Every row comes from one small tree of marks. The marks that hang from a mark follow it in brackets, in alphabetical order. Every link used is in the known rows. Which tree was each row made from?
(in the rows, 128 means zero)
Known rows:
domum[telere[renavu vatog[voperim zabe]]]: [119 110 162 102  75 116  88 156  89 123 168 156 184  96  98 123 113 123
  82 148 192  83 170 162 113 161  34  83 114 151 174 156 150 119  90 100
 140 146 121 105  86  88]
rovi[telere[vatog]]: [126 136 145 109 123  90 113 137 139 116 136 125 139 137 109 141 101 151
 124 139 110 118 114 114 107 133 144 114 134 158 172 153 137  96 124 103
 143 145 151  87 123 111]
rovi[telere]: [126 140 128 121 137 112 112 142 172 138 139 139 133 153 130 142 116 141
 144 136 111 117 113 125 111 140 143 144 138 140 162 147 126 120 122 117
 133 135 157 115 132 119]
renavu[domum rovi]: [111 148 150 133 127 150 118 132 107 101 123 128 180 132 111 142 106 156
 112 136 123 147 103 106 120 123 121 149 142 141 117 123 105  89 142 134
 138 122 149 130 137 169]
voperim[renavu[domum telere]]: [ 99 108 155 130 130 137 117 189 114 143 113 156 144 147 133 104 151 137
 129 122 174 153 119 135  99 136  78 171 141 117 138 128 124 113 152 133
 130 158 140 141 126 152]
telere[vatog[voperim]]: [144 101 166 137  93 103 128 126  81 119 129 119 132 105  98 149 108 147
 108 126 154 103 126 134 146 115  88  86 142 152 149 167 143 110 118 103
 149 151 121 109 102 114]
renavu[zabe]: [123 125 121 111 129 135 141 107 124 131 136 111 140 124 123 132 136 116
 127 123 149 112 105 130 139 151 123 141 108 137 151 146 118  88 132 130
 130 120 163 117 127 125]
vatog[telere[renavu] voperim]: [165 134 132 123  95 118 106 114 114 131 136 166 153  94 109 157  97 121
 102 161 186 105 129 124 144 120  62 104 131 123 144 156 148 109 122 128
 125 118 131 145  98 104]
vatog[telere zabe]: [123 135 100 107 114 109  82 117 115 161 129 154 112 122 114 128  87 124
 114 174 156 139 129 127 116 136 100 108 118 124 149 188 130 120 102 123
 120 102 145  95 127 111]
voperim[renavu[domum rovi zabe]]: [ 97 136 146 121 124 146 135 138 106 123 128 137 182 145 108 155 132 137
 115 140 157 142  90 140 112 150 117 165 142 132 155 122 104  38 149 138
 140 112 170 140 124 168]
telere[renavu[domum] zabe]: [141 122 133 114  83 153 120 177 113 108 129 130 184 109 120 157 156 146
 119 116 153 126 113 124 121 150  89 115 121 139 121  86  99  69 131 150
 127 153 112 170  74 132]
domum[telere[zabe]]: [129 113 120 146 115 141 115 140 144 148 142 142 159 117 113 133 139 135
 127  96 149 101 132 148 126 153 114 127 121 132 129  99 125 110  94 139
 137 141 124 130 119 121]
renavu[voperim[vatog[telere]] zabe]: [157 156 119 119  78 129 139  87 110 185 133 151 183  86 104 138  65 135
 114 133 178  72  90 123 128 138 123 132  89 131 192 176 121  87 117 145
 162  75 184 100 153  96]
renavu[mobol[telere] rovi]: [121 150 114 142  93  91 122 139 117 163 140 118 183 125 107 148 103 148
  84 154 101 129  92 108 123 114 139 148  98 145  99 122 176  78 140 138
 140 110 147 103 115 140]
vatog[voperim[renavu[mobol]] zabe[telere]]: [ 81 101 124 136  65  80 123 172  90 207 169 151 147 140 131 117 118  98
 127 142 200 104 116 165  93 105  69 119 142 119 157 157 168  91  85  84
 129 141  90 130  80 113]
renavu[telere[vatog] zabe]: [120 106 152 100 131 116 133 119  93 126 130 115 165 104 125  99 126 123
 107 113 156 116 107 114 132 149  87 137 105 160 173 175 149  79 145 123
 140 140 161  98 140 111]
zabe[telere[vatog]]: [112 126 140 117 122  99 139 123 126 107 155  97 162 116 119 120  79 127
 120 124 156 106 128 115 125 105 115 111 133 155 147 125 160 103 133  85
 139 126  98 100 147 104]
voperim[renavu[domum]]: [111 122 149 134 113 135 131 177 121 131 111 148 141 149 109 137 142 139
 136 123 154 146 122 149 110 129 114 146 149 113 135 110 113 109 135 127
 134 147 129 153 108 155]
telere[renavu[rovi]]: [137 152 116 103 118 139 120 123 122  99 153 148 189 117 131 145 120 126
  87 156 113 141 125 122 110 133 112 133 130 132 135 104 142  88 157 141
 121 103 126 151 118 134]
voperim[renavu]: [122 119 129 129 128 110 129 147 129 150 123 146 119 154 131 134 145 117
 134 139 139 142 139 155 120 125 130 136 150 115 145 115 137 114 133 127
 124 127 113 150 116 129]
zabe[telere[vatog[voperim[renavu[domum]]]]]: [106 100 186 135  92 102 137 165  94 121 140 132 167 132  95 143 102 149
 132 120 215 101 116 145 133 104  54 110 169 145 156 136 144  88 117  73
 146 162  99 121 102 125]
zabe[telere[renavu[rovi] vatog]]: [124 154 135  91 120 114 125 125 113  76 180 117 217 109 129 132  78 118
  82 156 135 121 129 107 103 111  96 119 137 163 153 100 170  69 155 103
 130  97  96 121 136 109]
voperim[renavu[domum mobol[telere] rovi]]: [104 145 134 151  90  96 120 190 111 163 120 140 190 151  86 167 116 159
  90 157 129 148  87 125 109 115 125 163 117 132 113 103 157  54 143 135
 145 135 144 127 102 168]
mobol[telere[vatog zabe]]: [165 101 121 127  82  62 118 154 102 139 123 102 131 119  98 178 119 164
 100 128 114 121 101 117 157 155 112  87 109 169 128 142 165  84 119 120
 154 138 100 107 100  98]
telere[renavu[zabe] vatog]: [135 134 142  77 104 117 134 131  96  92 149 107 193 100 113 138 138 114
  90 141 154 112 122 126 137 155 100 115  97 163 179 130 147  55 153 130
 126 127 147 125 100 103]
mobol[renavu[rovi telere voperim zabe]]: [127  99 145  97 141 144 129 120 102 161 164 171 222 128 134 105 142 134
 110 124 134 101  80 108 112 130  94 164  91 139 168 148 132  53 166 150
 139  75 199 141 130 130]
vatog[telere voperim[renavu[mobol]] zabe]: [108 116 121 141  57  82  88 153  66 221 131 172 120 126 102 146  95 115
 104 171 194 127 129 162 100 106  83  99 125 110 153 187 147  66  88 114
 125 129 126 118  62 121]
domum[renavu telere[vatog]]: [108 124 153 137 111 109 127 132 142 103 147 117 154 120 109 103  84 128
  99 140 120  94 148 138 118 129 109  94 111 145 158 135 150 102 116 112
 146 145 152 105 150 111]
rovi[telere[renavu[mobol] vatog[zabe]]]: [ 93 144 131  82  60  88  91 191 101 144 168 135 184 121 117 140 118 123
  87 167 120 123 132 123  60 140 117  98  98 159 185 144 155  54 117 113
 126 152 141  97  58  96]
telere[renavu[domum voperim zabe] vatog]: [130 125 192  93  81 163 138 149  73  75 143 128 252  88  89 143 124 153
  97 131 168  84 105 112 128 153  65 115  82 166 193 124 111  31 137 139
 140 133 163 121 107 111]
telere[renavu[mobol voperim] vatog zabe]: [145 113 148 119  25 132 123 170  49 139 158 120 226  77 117 149 131 150
  75 122 117  91 113 116 103 105  99  79  78 160 165  83 140  18 118 154
 142 141 105 134  56  88]
domum[renavu[mobol rovi voperim] telere]: [ 98 145 143 168  81 147 124 133 116 156 173 151 231 115 120  99  65 144
  70 149  94  77 118 128  84  88 122 121  83 129 147 103 144  50 104 154
 146 115 174 126 141 122]
renavu[rovi telere[vatog]]: [122 122 141 119 134 117 106 126  79 108 142 129 175 110 124 109 103 144
  79 139 111 148 122 108 106 122 100 131 132 161 144 159 155  81 159 119
 146 121 138 103 153 130]

Which tree is each row?
[116  94 183 129  87 116 136 156  73 125 120 127 159 121  75 164 129 149
 111 116 207 103 101 152 144 144  69 114 139 149 175 160 116  46 125 100
 152 165 157 122  79 140] -> telere[vatog[voperim[renavu[domum zabe]]]]
[ 95 131 118 143 105 117 121 152 104 160 154 128 170 129 144  83  95 118
  87 151  81 131 100 111  77  98 115 132 109 132 132 146 162  46 147 150
 132 127 162 143 132 147] -> domum[renavu[mobol rovi telere]]
[132  83 148 156  30  94 125 182  49 181 129 118 141 110  96 173 143 139
 100 108 158 105 119 162 120 105 105  79 134 145 152 133 155  35 101 118
 151 175  88 147  34 117] -> telere[vatog[voperim[renavu[mobol]]] zabe]
[105  99 129 106 135 116 128 139 121 166 134 154 135 140 145  95 171 104
 124 122 172 136 107 150 111 165  95 170 123 120 171 153 138  83 146 129
 127 130 166 134 133 122] -> voperim[renavu[telere zabe]]
[131 139 140  69 113 100 126 135 142 103 154 127 198 123 117 155 123 125
 109 146 139 102 105 118 110 169 116 128 108 175 205 151 139  53 142 118
 128 136 179 110 108  93] -> rovi[telere[renavu[zabe] vatog]]
[115 157 105 100  73 109  84 150  94 167 147 151 169 101 110 133  98  99
  82 185 169 134 143 121  94 117  95 104  86 125 142 147 152  70 117 142
 105 111 133 119  74 110] -> vatog[telere[renavu[mobol]] zabe]
[ 99 143 113 151  88 115 135 136 114 139 153 117 162 128 127 124  90 121
  94 166  70 127 107 120  91  91 147 107 113 134 123 129 146  41 137 141
 131 121 150 139 113 150] -> domum[renavu[mobol rovi]]
[123  97 149  94 143  95 122 158 108 133 141 136 153 130 121 108 148 125
 119 111 147 134 138 119 116 109 101 124 114 141 135 141 156  96 168 114
 136 139 135 125 109 134] -> mobol[renavu[telere[vatog]]]
[144 111 128 120  97  95 113 151 130 134 136 117 140 134 116 168 115 158
 126 118 101 116 102 117 107 148 142  96 135 168 172 146 125  68 108 113
 153 154 131 111  99 100] -> rovi[telere[vatog zabe]]
[151 134 136  89 100  76 114 156 120  97 142 118 160 115 101 161 113 135
  80 157 129 119 127 112 143 143  91 107 101 165 149 127 182 107 152 121
 140 133 115 114 120  95] -> mobol[telere[renavu vatog]]
[ 99 150 114 137 101  95 108 166 133 177 149 163 173 168 129 143 119 132
 100 160  99 147 101 134  64 110 168 160 141 128 154 111 140  43 132 131
 133 132 159 133  93 147] -> voperim[renavu[mobol rovi[telere]]]
[ 89 115 128 143 103 112 135 164 123 164 139 123 140 124 148  79 124 107
 104 139  99 119 114 119  85 103 102 121 100 127 128 151 166  75 137 147
 124 156 159 135 126 120] -> domum[renavu[mobol telere]]
[105 138 130 116  83 134 165 156 129 160 121 129 153 136 103 147 136 121
 135 108 201 110  98 159 107 160 133 157 130 117 167 138 107  84 142 132
 159 128 167 139 115 154] -> voperim[renavu[domum zabe] vatog]
[111 133 103 106 102  88 171 123 154 184 158 127 162 138 127 126 119  92
 144 110 206  89  96 161  97 145 137 161 133 118 177 137 151  95 135 104
 151 103 133 131 141 110] -> voperim[renavu[zabe[telere]] vatog]
[106 129 103 168  70 121 114 149 124 160 162 131 192 117 119 126  97 134
  76 130  97 101 105 137  84 113 140 114 103 130 125  95 141  29 102 159
 141 131 148 143  98 141] -> domum[renavu[mobol rovi] telere[zabe]]
[109  93 163 108  99 125  96 144  48 149 148 149 163 101 137  87 105 149
  93 142 129 115 123 121  93 139  63 103  99 153 193 187 143 110 114 114
 146 118 141  84 136  81] -> renavu[telere[vatog[zabe]] voperim]
[119 161 140  99 117 163 128 136 109  91 149 138 228 110 107 154 135 134
  96 141 157 124  88 115 116 164  89 151 106 147 149 110 103  34 161 150
 126 117 180 144 108 152] -> telere[renavu[domum rovi zabe]]
[119  89 138 136 113 133 113 189 104 160 115 153 139 140 135 123 177 143
 135  98 163 149 108 142 102 155  74 152 143 123 137 120 119  75 132 145
 142 157 123 164  99 135] -> voperim[renavu[domum telere[zabe]]]
[161 138 121 121  87 119 103 174 116 106 138 138 206 117 101 191 131 169
  91 148 123 136  76 111 131 167  83 127 114 157 119 103 137  52 148 156
 143 122 120 155  99 129] -> mobol[telere[renavu[domum rovi] zabe]]
[113 113 126 115  61 115 127 148  91 191 160 165 140 120 159  67  86 118
 116 146 118  87 106 147  59 147  78 105  99 125 194 207 142 122 113 135
 168 102 157 128 154  79] -> domum[renavu[telere voperim[vatog[zabe]]]]
[125 110 168 127 116 160 141 166 119 132 136 165 201 145 105 140 142 168
 148 116 151 104 110 113 119  98 104 132 103 128 131 108 100  91 143 145
 141 123 148 154  97 139] -> mobol[renavu[domum voperim]]
[116 106 157 107 102 131  84 136  34 137 163 159 193 103 142  93  89 162
  75 162 107 132 114 114  85 132  72 117 109 165 180 183 141  85 127 124
 157  94 147  91 149  98] -> renavu[rovi telere[vatog[zabe]] voperim]
[122 142 141 154  81 146 125 131  69 158 152 143 221 106 126 128  96 154
  84 144 100 111 103 111  99  81 131 130 103 133 143 103 132  57 125 150
 143 106 149 119 106 136] -> renavu[mobol rovi voperim]
[151  75 152 138  66  90 121 156  65 153 125 129 114 120 110 179 135 144
 110 117 160 113 118 167 136 129  86  78 161 145 163 147 137  64 106 108
 157 158  84 143  60 109] -> telere[vatog[voperim[renavu]] zabe]
[ 89 134 120 124 108 112 156 122 136 174 164 100 198 113 126 112 123 104
 127 107 182  88  85 110 120 115 118 146  91 138 139 119 151  58 125 112
 118 126 146 110 116 125] -> renavu[mobol zabe[telere]]
[115 124 148 101 138 121 118 114  78 116 143 113 190  97 121 107 105 131
  80 129 138 129  94 102 119 150  94 147 118 167 170 172 147  49 162 122
 144 114 174  91 154 131] -> renavu[rovi telere[vatog] zabe]
[104 134 112 106 144 107 138 101 138 148 165 136 181 151 134 141 108 105
 122 139 162 123  86 142 105 144 115 166 148 131 169 120 151  57 142 106
 129  92 134 133 149 129] -> voperim[renavu[rovi zabe[telere]]]
[ 97 128 121 102  56 129 116 163  91 162 196 148 227 107 143 104 108 115
 103 150 164  85 119 123  82 106  71 119  86 136 173 112 157  75 107 119
 112 102 103 123 103  83] -> vatog[zabe[telere[renavu[mobol voperim]]]]
[149 123 118 159  50 138 150 135 137 178 160 147 172 108 130 119  88 138
 116 109 136  52 108 162  94 143 119  99  98 124 171 128 129  95  82 153
 182 111 145 149 141  89] -> domum[renavu[voperim[vatog]] telere[zabe]]
[184 125 122 121  73 140  99 121  97 138 144 162 184  89 123 165 103 145
 101 151 148 104 111 114 126 125  80 101 100 132 170 111 122  62 108 164
 134  94 127 155 105  80] -> vatog[telere[renavu[voperim] zabe]]
[112 127 168 126 125 177 122 125  78 131 142 152 241 105 127 107 118 169
  99 114 148 114  66  99 111 146  67 174 100 154 171 148 101  56 151 154
 145 108 209 119 167 145] -> renavu[domum rovi telere voperim zabe]
[108 117 116  91 150 102 154 122 164 149 171 132 176 146 118 131 144 103
 163 110 184  87 102 123 128 122 118 141 109 129 141 122 144  81 153 108
 118 100 147 144 122 122] -> mobol[renavu[zabe[telere]]]
[120 103 157 129  94 131 119 186 119 123 137 143 195 126  78 156 144 166
 120  81 169 101 130 135 120 125  97 108 106 147 125  91 117  56 127 127
 148 167 131 132  64 147] -> mobol[renavu[domum[telere[vatog zabe]]]]
[125 144 142 108 124 100 101 124 118 110 146 132 168 134 117 158  77 156
  98 156  81 130 106 105 100 126 147 118 144 169 171 156 137  76 134 109
 149 126 161  97 134 131] -> renavu[rovi[telere[vatog]]]
[143 158 100 129  93  93 124 124 137 182 118 162 122 131 112 145  82 110
 116 151 185 132 138 155 106 129 146 139 138  98 156 152 149 116 131 129
 152 100 128 129 133 114] -> voperim[renavu vatog[telere]]
